What can hang from each mark
z144: z55
z512: z881
z881: z15 z143 z512
z55: z15 z143 z144 z305 z385 z512
z15: z139 z881
z143: z881

Known rows, with every way that one mark hangs from another
z143[z881[z15 z512]]: [-4.04  0.32 -2.53 -1.40  1.70  1.26  4.34  2.69  1.28  1.79  0.15  0.53
 -0.27 -1.40 -1.54  0.09 -0.53  1.88  1.23  0.12 -0.04 -5.57 -2.36]
z15[z881[z143]]: [ 1.69  0.01 -0.11  0.11 -0.61  0.91  2.50  2.14  3.25 -1.18  0.20  1.16
  3.78 -2.16  1.98 -0.59  0.08 -0.81 -2.44  0.03  0.82 -0.65 -1.78]
z143[z881]: [-0.65 -0.01 -1.67 -2.38  0.17 -0.55  0.76  0.51  2.12  0.82  0.00  0.52
  0.24 -1.90 -1.86  0.03 -0.60  0.72 -0.07  0.48 -0.74 -2.34 -1.13]
z55[z305]: [ 1.37  0.20  0.90 -0.17  0.77  0.33 -0.38 -2.05  1.16 -1.34 -1.64  0.91
  0.35 -2.10 -0.12  0.97  0.43  2.03 -0.45 -0.94  0.63 -1.00 -0.87]
z144[z55]: [ 0.99 -0.45  0.77 -1.81  0.55 -2.20 -1.80  0.29  0.19 -0.42 -0.63  0.78
  0.32  0.21 -0.52 -0.51 -0.63 -0.96  0.39  0.75 -1.32  1.58  0.12]
z881[z512]: [-1.92  0.64 -1.53  0.82  0.40  1.26  1.66  1.35 -0.16  0.04 -0.35  0.45
  0.60 -1.05  0.01  0.77 -0.73  0.25  1.07 -0.63  0.31 -2.19 -0.37]
z55[z15 z143[z881[z512]] z144]: [-2.19  2.50 -1.83  3.69 -0.98  3.20  4.90 -0.74 -0.84  1.43 -0.78  3.20
  4.02 -4.15 -1.17  1.07 -0.26 -0.18 -2.91 -3.03 -0.56 -6.26 -4.41]
z512[z881[z143]]: [ 0.47 -0.32 -1.60 -0.90  0.98  1.93  1.67  1.40  2.89 -1.06 -0.69  0.49
  0.82 -2.54 -0.24  2.54  0.69 -0.42 -2.55  0.04 -1.06 -0.25 -2.84]
z55[z143 z512[z881]]: [-1.16  1.72 -0.65  0.67  1.18  3.25  3.38  0.05  0.96  1.09 -2.43  2.66
  2.10 -2.70 -1.43  1.16 -1.29  0.90 -1.44 -1.93 -2.16 -1.14 -2.53]
z144[z55[z15[z139 z881]]]: [ 2.83  2.43 -1.21 -0.25 -1.98 -3.45 -2.04  1.09 -0.83 -1.00  0.44  2.98
  1.20  2.22 -0.04 -4.39 -1.74 -2.02 -1.03 -2.23 -3.72 -1.46 -2.12]
z512[z881[z15[z139] z143]]: [-0.96  0.50 -1.73 -0.34  0.32  1.43  2.32  1.48  1.98 -1.35  1.26  0.01
 -2.15 -0.01 -0.90 -0.75  1.69 -0.61 -2.70 -1.12 -1.72 -1.76 -3.95]
z55[z15[z139 z881] z143]: [ 2.04  3.14 -1.16  2.38 -2.00  0.57  2.25  0.01 -1.45 -0.83  0.53  2.84
  2.16  0.10  0.39 -4.07 -2.04 -2.15 -1.97 -2.21 -1.67 -2.14 -3.07]
z55[z143]: [ 0.29  0.37  0.89  0.84  0.51  1.25  2.31 -0.79 -0.02 -0.55 -0.30  0.74
  0.89 -1.78 -0.13  0.02 -1.46 -0.79 -0.33  0.43  0.93  1.09 -0.56]
z55[z15 z143[z881] z385]: [ 0.21  3.05  1.41  1.84 -1.09  1.45  4.59 -0.43  0.88  1.09  0.15  2.61
  2.11 -2.29 -1.81  0.21 -0.23 -0.21 -2.57 -2.73 -0.99 -2.66 -4.51]
z55[z305 z512]: [ 0.67  1.90  0.63  1.24  0.84  1.95  0.18 -1.93  1.53 -0.18 -2.77  1.92
  1.58 -2.52 -0.73  1.11  1.82  3.15 -0.60 -3.71 -0.02 -2.00 -0.52]
z55[z143 z144]: [-0.22  0.15  1.36  3.20 -1.33  1.98  1.99 -3.20 -0.53  0.01  0.03  1.74
  2.88 -1.75  0.66 -0.28  0.78 -1.03 -2.42 -0.31  1.28 -0.16 -1.59]
z15[z139 z881[z512]]: [-1.01  2.02 -3.19  0.51 -1.51 -0.72  1.29  2.09 -0.15 -0.52  0.77  2.05
  0.96 -0.20  0.32 -2.54 -1.54 -0.36  0.81 -0.53 -0.86 -3.92 -1.79]
z512[z881[z15 z143]]: [-1.03 -0.58 -0.87 -0.80  1.55  2.50  3.55  2.18  2.15 -0.23  0.00  0.23
 -0.26 -1.35  0.07  1.76  1.16  0.16 -2.86 -0.16 -0.71 -1.20 -4.01]
z881[z15 z512]: [-3.33  0.43 -0.88  0.91  1.19  1.81  3.63  2.10 -1.06  0.97  0.13  0.19
 -0.33  0.10  0.04 -0.01  0.47  1.09  1.50 -0.39  0.63 -3.25 -1.43]
z881[z15 z143 z512]: [-2.32  0.06 -0.32  1.71  1.38  3.77  5.17  2.61  1.21 -0.36  0.52 -0.39
  0.61 -1.95  0.95  1.25  1.56  0.26 -0.76 -0.80  1.86 -3.03 -2.45]
z144[z55[z143]]: [ 1.15 -0.18  1.77 -1.00  0.84 -1.39  0.51 -0.90  0.32 -0.89 -0.92  1.84
  1.63 -1.43 -0.57 -0.68 -2.22 -1.97 -0.30  1.39 -0.30  2.36 -0.80]
z881[z143 z512]: [-0.74  0.42 -0.94  1.69  0.56  2.88  3.63  1.97  1.77 -1.11 -0.35  0.18
  1.99 -3.11  0.88  2.03  0.96 -0.43 -0.83 -0.86  1.41 -1.86 -1.75]
z15[z881[z143 z512]]: [-0.38  0.80 -1.86  0.63  0.03  2.02  4.14  3.40  2.81 -0.93 -0.49  1.85
  4.30 -3.30  1.76  0.31 -0.61 -0.29 -1.53 -0.23  1.15 -2.81 -2.24]
z143[z881[z15[z139]]]: [-2.21  0.79 -2.23 -1.96 -0.43 -1.31  1.59  0.77  1.77  0.69  2.35 -0.06
 -2.86  0.22 -2.57 -2.57  0.78  0.73  0.05 -0.50 -0.97 -3.94 -2.35]
z15[z139 z881[z143 z512]]: [ 0.25  1.78 -2.91  1.10 -1.32  1.00  2.84  2.81  2.47 -1.95  0.81  1.65
  2.45 -2.33  0.83 -1.84 -0.28 -1.42 -1.38 -1.13  0.32 -3.63 -2.65]

Rows
[ 0.30  2.73 -1.81  1.26  1.54  3.48  4.78 -0.55  1.06 -0.19 -2.76  3.40
  2.39 -6.16 -1.80  1.64 -1.80  1.86 -1.33 -3.58 -0.20 -6.04 -3.85] => z55[z15 z143[z881[z512]] z305]
[ 1.84  2.36  1.74  5.15 -0.87  3.15  1.69 -4.63 -1.21 -1.03 -2.07  3.16
  3.39 -2.74  0.41  0.56  1.10  0.31 -3.80 -3.98  0.43 -2.53 -3.65] => z55[z15 z143 z144 z305]
[ 1.89  1.15 -1.24  0.31 -1.88 -0.03  1.18  1.50  3.10 -2.22  1.48  1.20
  1.64 -1.38  1.14 -2.64  0.55 -1.52 -2.31 -0.63 -0.06 -1.03 -2.01] => z15[z139 z881[z143]]
[-2.23  1.35 -1.45  1.96  0.15  2.94  4.26  2.17  0.99 -1.22  1.91 -0.44
 -1.20 -0.81  0.05 -0.65  2.39 -0.73 -0.75 -1.32  0.91 -3.24 -2.72] => z881[z15[z139] z143 z512]
[ 0.29  1.35  1.68  0.51  0.98  0.45  1.34 -0.57  0.74  0.33 -1.95  2.70
  2.74 -2.13 -1.03 -0.66 -0.43 -0.63 -0.49 -1.45 -0.98  1.43 -0.64] => z144[z55[z143 z512]]
[-3.87  1.26 -3.95 -1.20  0.37 -0.09  3.43  2.16  1.39  0.84  1.82  0.37
 -2.25 -1.20 -2.57 -1.97  0.16  0.97  1.11 -1.14 -0.71 -5.99 -2.50] => z143[z881[z15[z139] z512]]
[-1.81  0.62 -2.12 -1.09  0.19 -0.39  0.94  1.25  0.07  0.30  1.17  0.36
 -3.14  1.40 -1.59 -1.72  0.24  0.23 -0.50 -0.56 -2.66 -2.24 -3.23] => z512[z881[z15[z139]]]
[ 3.83  2.87  0.84  1.37  0.01 -0.69 -0.54 -3.51 -0.83 -2.76 -1.28  3.00
  0.42 -2.01 -1.35 -2.11 -1.26 -1.20 -1.96 -3.42 -2.09 -0.40 -2.53] => z144[z55[z15[z139] z143 z305]]
[ 1.20  4.68 -0.04  5.86 -2.58  2.29 -1.38 -4.51 -1.16 -0.25 -1.37  3.17
  1.71 -1.07 -0.68 -1.02  4.80  1.66 -3.70 -8.35 -1.71 -4.79 -2.66] => z55[z15[z139] z144 z305 z512]
[-0.60  3.01 -1.55  4.40 -2.36  1.69  2.26  0.75 -1.80  1.10 -0.75  3.73
  5.18 -0.71  1.48 -0.65  0.17 -0.17 -2.39 -3.15 -1.08 -6.05 -3.46] => z55[z15[z881[z512]] z144]
[ 0.58  1.57  3.82  3.53 -1.77  0.08  0.05 -4.39  1.51 -0.42 -1.03  2.31
  2.09 -1.56  0.52  2.00  4.26  1.71 -2.73 -2.26  0.74 -1.74 -3.76] => z55[z144 z305 z385]
[-2.98  1.56 -2.08  1.45  0.03  0.70  2.56  1.60 -1.28  0.09  1.71  0.03
 -2.51  1.27 -0.54 -2.09  0.89  0.21  1.63 -1.16 -0.30 -3.64 -1.73] => z881[z15[z139] z512]
[ 1.05  2.84  0.28  5.74 -3.10  1.87  1.11 -3.73 -3.24 -0.63  1.31  2.24
  1.45  0.02 -0.26 -2.50  1.13 -2.16 -3.53 -4.00 -1.26 -2.07 -2.86] => z55[z15[z139] z143 z144]
[-1.47  1.23 -0.84  2.02  0.56  2.95  4.10 -3.21  2.44 -0.29 -1.91  3.62
  3.40 -7.25 -1.37  2.33  0.35  2.14 -1.78 -0.81  1.21 -5.82 -4.23] => z55[z143[z881[z512]] z144 z305]
[-1.88  1.49 -1.48 -1.51  1.00 -1.46 -0.12  1.41  0.78  0.86 -0.69  2.12
 -1.87  1.30 -2.73 -1.86  1.10  0.42 -0.39 -2.47 -4.62 -1.82 -3.07] => z144[z55[z512[z881[z15[z139]]]]]
[-0.48  3.39  0.66  5.90 -2.07  2.77  0.34 -1.63 -1.96  1.69 -1.19  2.24
  3.45  0.46  0.43 -0.04  3.80  0.48 -3.48 -6.65 -1.67 -3.16 -1.53] => z55[z15 z144 z512]
[ 1.34  1.20  1.67 -0.30  1.36 -0.89 -1.81 -1.51  2.14 -0.57 -3.24  2.61
  1.79 -2.17 -0.85  0.07  1.11  2.17 -0.48 -2.87 -1.54 -0.27 -0.60] => z144[z55[z305 z512]]
[-0.43  1.13 -0.68 -0.95  1.03  0.38  3.41 -1.92  2.36 -1.14  0.46  1.59
 -1.42 -3.59 -2.47 -1.86 -0.35  1.93 -0.94 -0.93  0.50 -3.89 -3.50] => z55[z143[z881[z15[z139]]] z305]
[-2.76 -0.11  0.56  1.10  0.06  1.71  4.60 -1.58  1.15  1.60  0.83  1.77
  1.75 -2.24 -0.82 -0.37  0.83  0.67 -2.34  0.40  0.96 -3.56 -3.54] => z55[z143[z881[z15]] z144]
[ 3.08  2.54  3.68  1.70 -0.31 -2.06 -0.99 -1.88  0.26 -0.82 -1.84  3.09
  1.40 -0.68 -0.31  0.65  1.29  0.45 -1.80 -3.85 -2.20 -0.61 -3.87] => z144[z55[z15 z305 z385]]
[ 0.62  1.37  2.20  0.09  0.34  0.43  3.83 -2.69  3.96 -0.59 -1.23  3.04
  2.16 -5.25 -1.77  1.92  0.27  2.08 -1.53 -0.88  1.21 -2.39 -4.21] => z55[z143[z881] z305 z385]
[ 3.31  1.65  1.10  0.40  0.70 -1.72 -2.18 -1.83 -0.05 -1.35 -2.58  2.20
  1.09 -0.83 -0.54  0.06 -0.51  0.62 -1.21 -2.58 -2.03 -0.66 -1.81] => z144[z55[z15 z305]]
[ 1.18  4.35  1.90  5.08 -2.06  2.82  4.41  2.04  2.91  0.64 -1.20  3.58
  6.00 -1.37  1.70  0.12  3.41  0.21 -4.67 -6.32 -0.79 -2.75 -4.53] => z55[z15[z881[z143]] z385 z512]
[-1.69  1.53 -1.37  2.65 -0.83  1.93  0.12 -1.01  0.45  1.91 -1.84  2.59
  2.14 -1.28 -0.97  1.34  2.47  1.28 -2.81 -3.20 -2.53 -2.33 -2.76] => z55[z144 z512[z881]]
[-1.16  0.18 -0.22  0.88 -0.89  1.31  2.66 -2.52  1.43  0.74  0.04  2.20
  2.76 -4.20 -1.06  0.08  0.24 -0.39 -2.66  0.32  0.74 -2.81 -2.67] => z55[z143[z881] z144]
[ 2.88  1.78  0.76  0.27 -0.45 -1.21  1.62  0.54 -0.55 -0.28 -1.43  3.90
  4.39 -0.73  0.91 -2.73 -3.52 -2.13 -1.83 -0.90 -1.99 -0.16 -2.51] => z144[z55[z15[z881] z143]]
[-1.94  2.76  3.00  5.40 -2.73  1.36  1.18 -1.96  0.30  1.97 -0.38  2.54
  3.21 -0.59  0.10  0.74  5.50  1.33 -3.01 -4.22 -0.42 -1.90 -2.70] => z55[z144 z385 z512]
[ 0.19  3.06  4.75  5.96 -1.34  3.27  3.10 -4.75  1.38  0.16 -2.33  4.36
  4.56 -4.02  0.33  1.79  4.23  2.53 -3.83 -4.67  1.28 -1.78 -4.34] => z55[z143 z144 z305 z385 z512]
[ 0.80  3.63 -1.35  1.98  1.23  3.16  0.51 -0.82  0.25  0.59 -3.96  3.34
  2.29 -2.36 -1.52  1.97  1.12  3.11 -2.75 -6.50 -3.64 -4.13 -3.49] => z55[z15 z305 z512[z881]]
[ 3.45  2.61  4.67  2.57  0.14 -0.54  1.44 -2.63  0.32 -1.67 -2.14  3.73
  2.67 -2.00 -0.44  0.64  0.02 -0.39 -2.56 -2.92 -1.18  0.16 -4.72] => z144[z55[z15 z143 z305 z385]]
[ 2.04  2.88  2.92  3.49 -0.94  0.73  0.63 -2.28  0.06 -0.53 -1.43  2.23
  1.25 -0.56 -0.01  1.18  2.20  1.85 -2.25 -4.38 -0.51 -2.10 -3.80] => z55[z15 z305 z385]
[ 1.43  3.08  3.26  5.81 -2.70  1.20  0.36 -4.06 -0.36 -0.18 -1.20  3.04
  2.70 -0.67  0.48  1.53  4.19  1.65 -4.11 -5.24 -0.42 -3.11 -5.02] => z55[z15 z144 z305 z385]
[ 1.11  2.51  0.64  4.77 -2.44  2.02  2.94 -1.40 -1.79  0.42 -0.62  3.86
  5.70 -1.01  2.02 -2.13 -0.51 -1.14 -3.79 -2.14 -0.52 -2.76 -3.52] => z55[z15[z881] z143 z144]
[ 0.25  3.04  2.17  2.06  0.97  2.85  3.86 -1.83  2.83  0.40 -3.52  4.54
  2.92 -4.49 -1.65  2.70  1.29  2.88 -2.73 -3.48 -1.20 -1.94 -4.93] => z55[z143 z305 z385 z512[z881]]
[ 0.32  0.82  0.49  1.35 -0.17  1.44  2.36 -4.31  2.69 -0.51 -1.45  3.16
  3.00 -6.33 -1.24  1.20  0.92  1.87 -2.74 -0.57  1.18 -3.54 -3.56] => z55[z143[z881] z144 z305]
[ 1.25  4.53  2.84  4.64 -0.93  2.60  1.55 -1.76  0.18  0.62 -2.56  3.26
  2.37 -1.27 -0.75  1.15  3.66  2.72 -2.29 -7.47 -1.09 -2.91 -3.85] => z55[z15 z305 z385 z512]
[ 0.98  2.50 -1.82  2.90 -0.59  3.36  4.37  3.49  1.16 -0.77 -0.86  2.20
  4.68 -2.48  2.01  0.00 -0.69 -0.67 -2.63 -2.94 -0.33 -4.20 -3.24] => z55[z15[z881[z143 z512]]]
